Known rows, with every way that one mark hangs from another
[M [P [K D H]]]: [ 0.96  1.08  1.05  0.24  0.98 -1.41 -1.57 -0.35 -0.69  0.12 -1.57  1.50
  0.37 -1.65  0.07  0.36  1.68  1.51 -0.09 -2.66]
[N C [D [K [H T] P]]]: [ 2.10  1.29 -0.01 -1.80 -2.27 -2.20  2.93 -1.17 -2.91  2.72 -1.52  0.29
  1.79 -1.63 -1.67  0.95 -0.25  0.31  2.04  0.07]
[P [K [D N]] M]: [-0.42  0.17 -0.14  0.02  0.79 -3.07  0.92 -0.74 -0.08 -0.02 -0.61  0.25
  1.00  0.70 -4.82  0.59  1.64 -0.72 -1.36 -0.41]
[D [K [H T] [P M]] [N C]]: [ 0.93 -0.51  0.19  1.17 -3.56 -3.03  5.35 -0.59 -1.10  2.30 -1.92  0.53
  0.88 -1.78 -3.19  1.57  0.39 -1.40 -0.05  0.34]
[M [P [K [D [N C]] [H T]]]]: [ 0.86  0.74  1.05  0.36 -0.96 -1.93  1.09 -1.09  0.22  0.49 -2.40  1.83
  0.13 -2.09 -1.78  0.41  1.53  0.37  0.96 -1.09]
[N C]: [ 0.46  0.09  0.31 -1.33 -2.61  0.16  2.34  0.53  0.47  0.17 -0.17 -0.56
  0.22  0.43 -1.16  0.50 -0.75 -0.42  1.10  1.19]
[P [K D H] M]: [-0.25  1.27  0.14  0.38  0.68 -2.90 -1.10 -0.13 -0.61  1.46 -1.03  1.39
  1.54 -0.29 -3.34  1.10  1.38  0.04 -2.52 -1.73]
[P K M]: [ 0.49  0.56 -0.30 -0.38  1.04 -2.16 -0.77  0.52 -1.00 -0.39 -1.01  0.14
  0.95  1.90 -2.83  1.67  0.23 -0.01 -0.85 -0.23]
[E [M [P [K [D [N C]]]]]]: [ 1.16 -1.17  0.50  0.09 -0.63 -0.90  1.81 -0.95  1.23  0.14  0.09 -0.18
  0.14  0.82 -2.50  0.81  1.85  0.60  0.51  0.75]
[T [H K]]: [ 3.83  1.06 -0.67 -0.55 -0.24 -1.01  0.27  0.54  1.23  1.83 -0.18  1.32
  1.77 -1.83  0.50  1.85 -1.16  1.15  0.54 -0.76]
[K D [H T] P]: [ 0.51  0.68  1.01  3.09 -0.92 -1.47  0.95 -1.44  0.62  4.80 -2.21  3.21
 -0.29 -4.18 -1.54 -0.47  1.46 -0.77 -2.08 -3.02]
[H [K P] T]: [ 1.94  1.07 -0.57  1.56  0.09 -1.11  0.69 -1.62  0.81  3.70 -3.23  2.48
  0.94 -2.27 -1.58  1.68 -0.63 -0.56  0.66 -1.17]
[T [H [K [D N]]]]: [ 3.07  0.83 -0.58 -0.24 -0.36 -1.69  1.58 -0.54  1.87  2.08  0.16  1.34
  1.80 -2.82 -1.12  1.04 -0.08  0.68  0.22 -0.85]
[E [M [P K]] N]: [ 2.12 -1.69  0.89  1.86 -0.01 -0.34  0.00 -1.45  1.21 -0.38  1.10 -0.30
 -0.39  2.19 -1.83  1.42  1.33  1.71  0.57  0.37]
[K D [H T] [P M]]: [ 0.40  0.16  0.62  3.30 -0.71 -1.97  1.15 -0.81  0.44  3.32 -2.10  3.15
 -0.27 -3.06 -2.69 -0.37  2.14 -1.17 -2.86 -2.56]
[M [P [K D [H T]]]]: [ 1.10  1.19  0.82  0.78  0.82 -1.59 -1.13 -1.04 -0.09  0.64 -2.57  2.33
  0.04 -2.06 -0.17  0.41  1.62  0.98  0.27 -2.22]
[H [K [D N] [P M]]]: [ 0.64 -0.06 -0.43  1.10  0.33 -2.00  1.60 -1.02  0.40  1.85 -0.75  0.95
  1.72 -1.77 -3.97  0.69  1.45 -0.36 -1.11 -1.68]
[H [K D P] T]: [ 1.64  1.32 -0.39  1.57  0.37 -1.39  1.02 -2.44  1.58  4.31 -3.20  2.78
  0.96 -3.21 -2.28  0.98  0.41 -0.64  0.09 -1.96]
[K H]: [-0.46  0.53  0.34  0.99 -0.69 -0.42 -0.82  0.25 -0.57  1.50 -0.11  1.16
  0.70 -1.62  0.26  0.13  0.12  0.27 -1.27 -0.89]
[H [K P]]: [ 1.65  0.74 -0.29  0.52  0.47 -0.67 -0.16 -0.24 -0.35  2.70 -1.28  0.93
  1.63 -1.41 -1.10  1.59 -0.50  0.51 -0.03 -1.94]

Rows
[ 1.22  0.90  0.85  0.20  0.77 -1.10 -1.86  0.30 -1.29 -0.33 -1.63  1.35
  0.31 -0.88  0.60  0.91  0.88  1.54  0.40 -1.96] => [M [P [K H]]]
[ 2.72 -1.36  0.49 -0.26 -2.11 -0.85  2.26 -1.91 -0.71 -0.39  1.81 -1.03
  1.00  1.23 -1.84  1.15  1.41  2.26  2.23  1.46] => [E [M P] [N C [D [K H]]]]
[ 0.00 -0.60  0.80  2.96 -2.99 -2.50  4.21 -0.98  0.88  3.05 -1.85  2.44
 -0.10 -3.12 -5.08 -0.44  2.13 -2.03 -2.00 -1.00] => [K [D [N C]] [H T] [P M]]
[-0.35  0.87  0.10  0.75 -1.32 -3.55  1.93 -1.11  0.45  1.89 -2.06  1.84
  1.25 -0.88 -5.52  1.07  1.23 -1.34 -1.37 -0.01] => [P [K [D [N C]] [H T]] M]
[ 0.98  0.24  0.97 -0.73 -0.30 -1.41  1.21 -0.54 -0.07 -0.97 -1.36  0.26
  0.05 -0.62 -1.72  0.28  1.50  0.77  1.42 -0.93] => [M [P [K [D [N C]]]]]
[-0.65  1.16  0.33  1.82 -0.66 -1.15  0.28 -1.92  1.34  3.09 -1.60  2.78
  0.21 -3.41 -0.93 -0.68  1.34 -0.69 -1.46 -1.26] => [K D [H T]]
[ 0.64  1.18 -0.23  0.50 -0.64 -1.80  0.81 -1.20 -0.89  2.43 -1.92  1.05
  1.08 -2.00  1.14  1.31 -0.25  0.06 -0.02 -0.53] => [D [K [H T]]]
[ 0.16  0.97 -0.94  0.96  0.04 -1.74  1.78 -3.22  2.28  2.65 -2.32  2.13
  1.42 -2.88 -3.00  0.52  0.63 -1.06  0.76  0.03] => [H [K [D N]] T]
[ 1.18  0.59 -0.43  0.67  0.80 -1.50  0.35 -0.58  0.27  2.12 -1.14  1.19
  1.64 -1.50 -2.74  0.96  1.03  0.10 -1.28 -2.32] => [H [K D [P M]]]
[ 0.08  0.86 -0.12 -0.39  1.29 -2.54 -0.38 -0.30 -0.19  0.22 -0.98  0.48
  0.96  0.96 -3.53  0.94  1.22 -0.22 -1.48 -0.99] => [P [K D] M]
[ 0.09  1.01 -0.03  0.40  0.47 -2.54 -1.44  0.72 -1.42  0.88 -1.10  1.11
  1.48  0.64 -2.64  1.74  0.36  0.14 -1.94 -0.89] => [P [K H] M]
[ 1.23  0.22  0.14  0.95 -0.45 -2.16  1.00  0.47 -2.33  1.94 -1.07  0.39
  1.18 -1.21 -0.05  1.54  0.47  0.38 -1.63 -2.02] => [D [K H [P M]]]
[ 1.03  0.65 -0.41  1.95 -0.07 -1.92  2.32 -2.89  1.66  4.06 -2.84  2.52
  1.03 -3.47 -3.51  0.62  0.77 -1.15  0.24 -1.34] => [H [K [D N] P] T]
[ 0.61 -0.22  0.24  2.11 -1.60 -2.79  3.29 -1.50 -1.34  3.27 -1.86  1.00
  0.78 -3.03 -1.21  0.98  0.50 -0.78 -0.37 -1.03] => [D [K [H T] P] N]
[-0.12  1.95  0.74  0.14  0.46 -2.25 -1.34 -0.90 -0.42  3.27 -1.28  1.45
  1.50 -1.64 -1.86  0.84  0.57  0.47 -1.49 -2.23] => [P [K D H]]
[ 1.31  0.70 -0.23  1.25 -1.48 -1.84  3.50 -2.62  1.93  4.14 -2.93  2.23
  1.10 -3.24 -4.10  0.89  0.37 -1.35  0.79 -0.73] => [H [K [D [N C]] P] T]
[ 2.26 -1.37  1.37  1.30 -2.51 -0.46  1.39 -0.92  1.33  0.55  0.89 -0.14
  0.14  1.73 -2.63  1.88  0.75  1.52  0.82  0.84] => [E [M [P [K H]]] [N C]]
[ 1.94  1.13  0.11 -2.37 -2.13 -1.97  2.49 -0.49 -3.50  2.21 -0.52 -0.48
  2.16 -1.23 -1.41  0.92 -0.25  0.89  1.70 -0.39] => [N C [D [K H P]]]
[-0.04 -0.97  0.87  1.76 -0.50 -1.30  2.65 -1.11  0.36  2.11 -0.12  0.53
 -0.42 -2.27 -3.01 -1.13  1.92 -0.85 -1.21 -1.94] => [K [D N] P]
[ 0.97 -0.16  0.53  0.99 -3.70 -2.67  5.16 -1.07 -0.83  3.44 -2.07  0.57
  0.94 -2.67 -2.22  1.40 -0.11 -1.08  0.61 -0.01] => [D [K [H T] P] [N C]]
[ 2.21  0.74 -0.09 -2.96 -1.66 -1.73  3.06 -0.65 -3.14  1.21 -0.47 -1.18
  1.66 -0.20 -1.63  0.80 -0.33  0.69  2.53  0.22] => [N C [D [K P]]]
